Each row was made from one path, in order. Every step used is in the known rows, and no mark comes twice. Write each row's path.
In the rows, zero is written as 128.
Known rows:
lotul karem fifunod: [170 153 133  61 106 107  94 112 195 114  83 126 116 104 124 136 165 118
 153 112 118 189]
karem demul gisu: [126 123 103 103 168 135 150 134 144  45 120 128 171 118 147 153 129 124
  90 118  89 146]
kovug demul fabi fifunod: [103 124 102 199 155 114 122 143 125 106 157 122 176 160 132  93 106 137
 138 174 108 136]
kovug demul fabi fifunod gisu mura: [ 91 101 150 190 160 115 147 130  96 107 155 146 125 157 129  84 115 142
 129 132 127 122]
demul fabi fifunod gisu mura: [103 103 144 158 131 104 139 125 101  96 145 146 133 159 127  97 120 138
 132 133 143 125]
kovug demul fabi fifunod gisu: [ 96 108 123 217 188 104 149 138 109  99 175 137 164 181 131  67 120 137
 145 168  99 137]
kovug demul: [134 120 103 141 160 151 136 141 136  95 125 119 122 113 136 136 133 127
 129 150 101 157]
demul fabi: [112 122  86 131 117 152 120 131 168  48 114 113 120 134 131 156 116 134
 154 177 140 157]
fabi fifunod kovug: [152 132  85 121 104  93 122 151  98 143 160 130 159 146 135 111 124 117
 103 173  82 129]
fabi fifunod gisu mura karem demul: [134 159 123 111 114 118 139 118 133 164 123 129 140 139 133 114 140 131
 138  97 141  91]
mura karem demul: [158 176  87  72 101 148 128 121 174 132  98 110 131 115 137 160 146 124
 146 116 137 113]
lotul karem: [175 155 127  62  86 121 112 105 189 178  93 126 128  90 129 166 142 120
 149 177 158 199]
fabi fifunod kovug demul gisu mura karem: [122 131 175 170 135 120 140 122  77 252 157 137 140 115 117 115 108 129
  93 122 166  83]
lotul karem fifunod kovug demul gisu: [123 118 155 165 199 126 143 139 123 151 152 137 139 110 133 110 124 119
  82 132  69 160]
gisu mura karem demul kovug: [118 158 101  86  62 138  88 139 139 150 119 117 122 123 141 151 111 123
 145 118 100  88]
kovug demul fabi fifunod gisu mura karem: [107 134 169 193 136 125 137 113 106 214 151 134 120 141 112 100 115 140
 150 129 189  86]
karem rikor: [164  97 110  68  74 162 107 129 154  87  92 104 138 114 122 196 117 117
 151 150 129 187]
karem ludu: [160 135 119  56 113 176 110 115 132 206 101 111 153  91 132 172 151 124
 149 161 160 183]
kovug demul gisu: [112  99 136 168 201 142 156 138 113  88 143 131 159 113 135 136 117 128
  88 139 103 155]
gisu mura: [140 114 124  71  88 135 123 123 128  83  94 131 104 107 128 165 133 129
 120 120 156 144]
mura karem: [161 159 121  90  83 138 118 113 149 182 106 114 122 107 116 167 139 125
 151 144 192 120]

Write each row's path:
[138 139 166  97 121 120 109 114 137 121  97 130 116 109 110 135 149 126
 125  60 160 113]
demul gisu mura karem fifunod
[ 97 117  89 189 160 162 137 152 139  96 152 114  94 139 138 122 104 132
 135 185  84 142]
fifunod kovug demul fabi
[155 106 167  99  71 160 119 109 130 189 104 114 112 114 107 179 114 125
 162 124 188 140]
fifunod gisu mura karem rikor
[130 141 123 113 157 137 146 122 143 120 120 123 165 111 136 154 127 125
 100 113 128 119]
mura karem demul gisu
[ 93 130 126 190 150 160 124 141 136 143 142 119  72 132 125 108 111 134
 140 134 115 109]
gisu mura karem fifunod kovug demul fabi
[104  95 157 171 167 118 150 141  70 141 158 147 146 122 132 108 104 130
  66 121 108 118]
fabi fifunod kovug demul gisu mura
[ 99 148 111 145 130 155 139 119 165 109 120 120 105 144 135 130 119 139
 161 130 148 105]
fifunod gisu mura karem demul fabi
[128 129  81 155 113 104 120 152 106 132 167 127 153 158 135 105 109 123
 115 189  87 123]
demul fabi fifunod kovug
[120 149  99 149 104 114 124 142 110 179 161 127 132 150 135 102 107 128
 116 153 108  84]
gisu mura karem demul fabi fifunod kovug
[107 150 117 128  86 106  99 140 116 170 150 130 154 153 140 107 110 126
 144 118  89  74]
fabi fifunod gisu mura karem demul kovug
[127 135 173 132 150 130 114 121 131 135 109 130 110 109 112 119 145 129
 121  58 143 111]
kovug demul gisu mura karem fifunod
[142 135 144 108 120 118 120 134 109 153 133 133  97 117 119 123 137 118
  97  97 109 103]
demul gisu mura karem fifunod kovug
[127 102 143 106 120 123 146 121 113  82 118 143  98 129 127 134 139 131
 128 119 145 140]
fifunod gisu mura
[134 133 169 111 105 136 131 104 115 196 112 130 126  97 112 164 121 130
 114 111 206 105]
demul gisu mura karem
[151 148 146  77  93 122  97 113 150 126  87 124  96 111 110 138 158 126
 147  66 165 114]
gisu mura karem fifunod
[143 134 145 125 145 108 127 117 141 103 124 132 114 146 115 104 166 125
 158 100 130 127]
mura karem fifunod gisu
[138 140 118 154 158 139 127 149 122 157 144 120  88 122 128 105 141 120
 124 122  78 121]
mura karem fifunod kovug demul
[127 105 149 102 130 112 131 123 122  50 110 144  94 135 124 114 154 129
 131  81 123 136]
karem fifunod gisu mura
[115 114 132  91 139 137 146 126 125  62 107 137 131 109 141 154 124 130
  85  91 121 129]
karem demul gisu mura
[134 115 121 152 148  81 143 131 106  98 160 142 175 170 129  88 141 127
 135 153 112 141]
fabi fifunod gisu
[101 116 129 149 137 108 145 129 115  81 141 144 133 162 136  95 123 139
 131 118 122 114]
karem demul fabi fifunod gisu mura
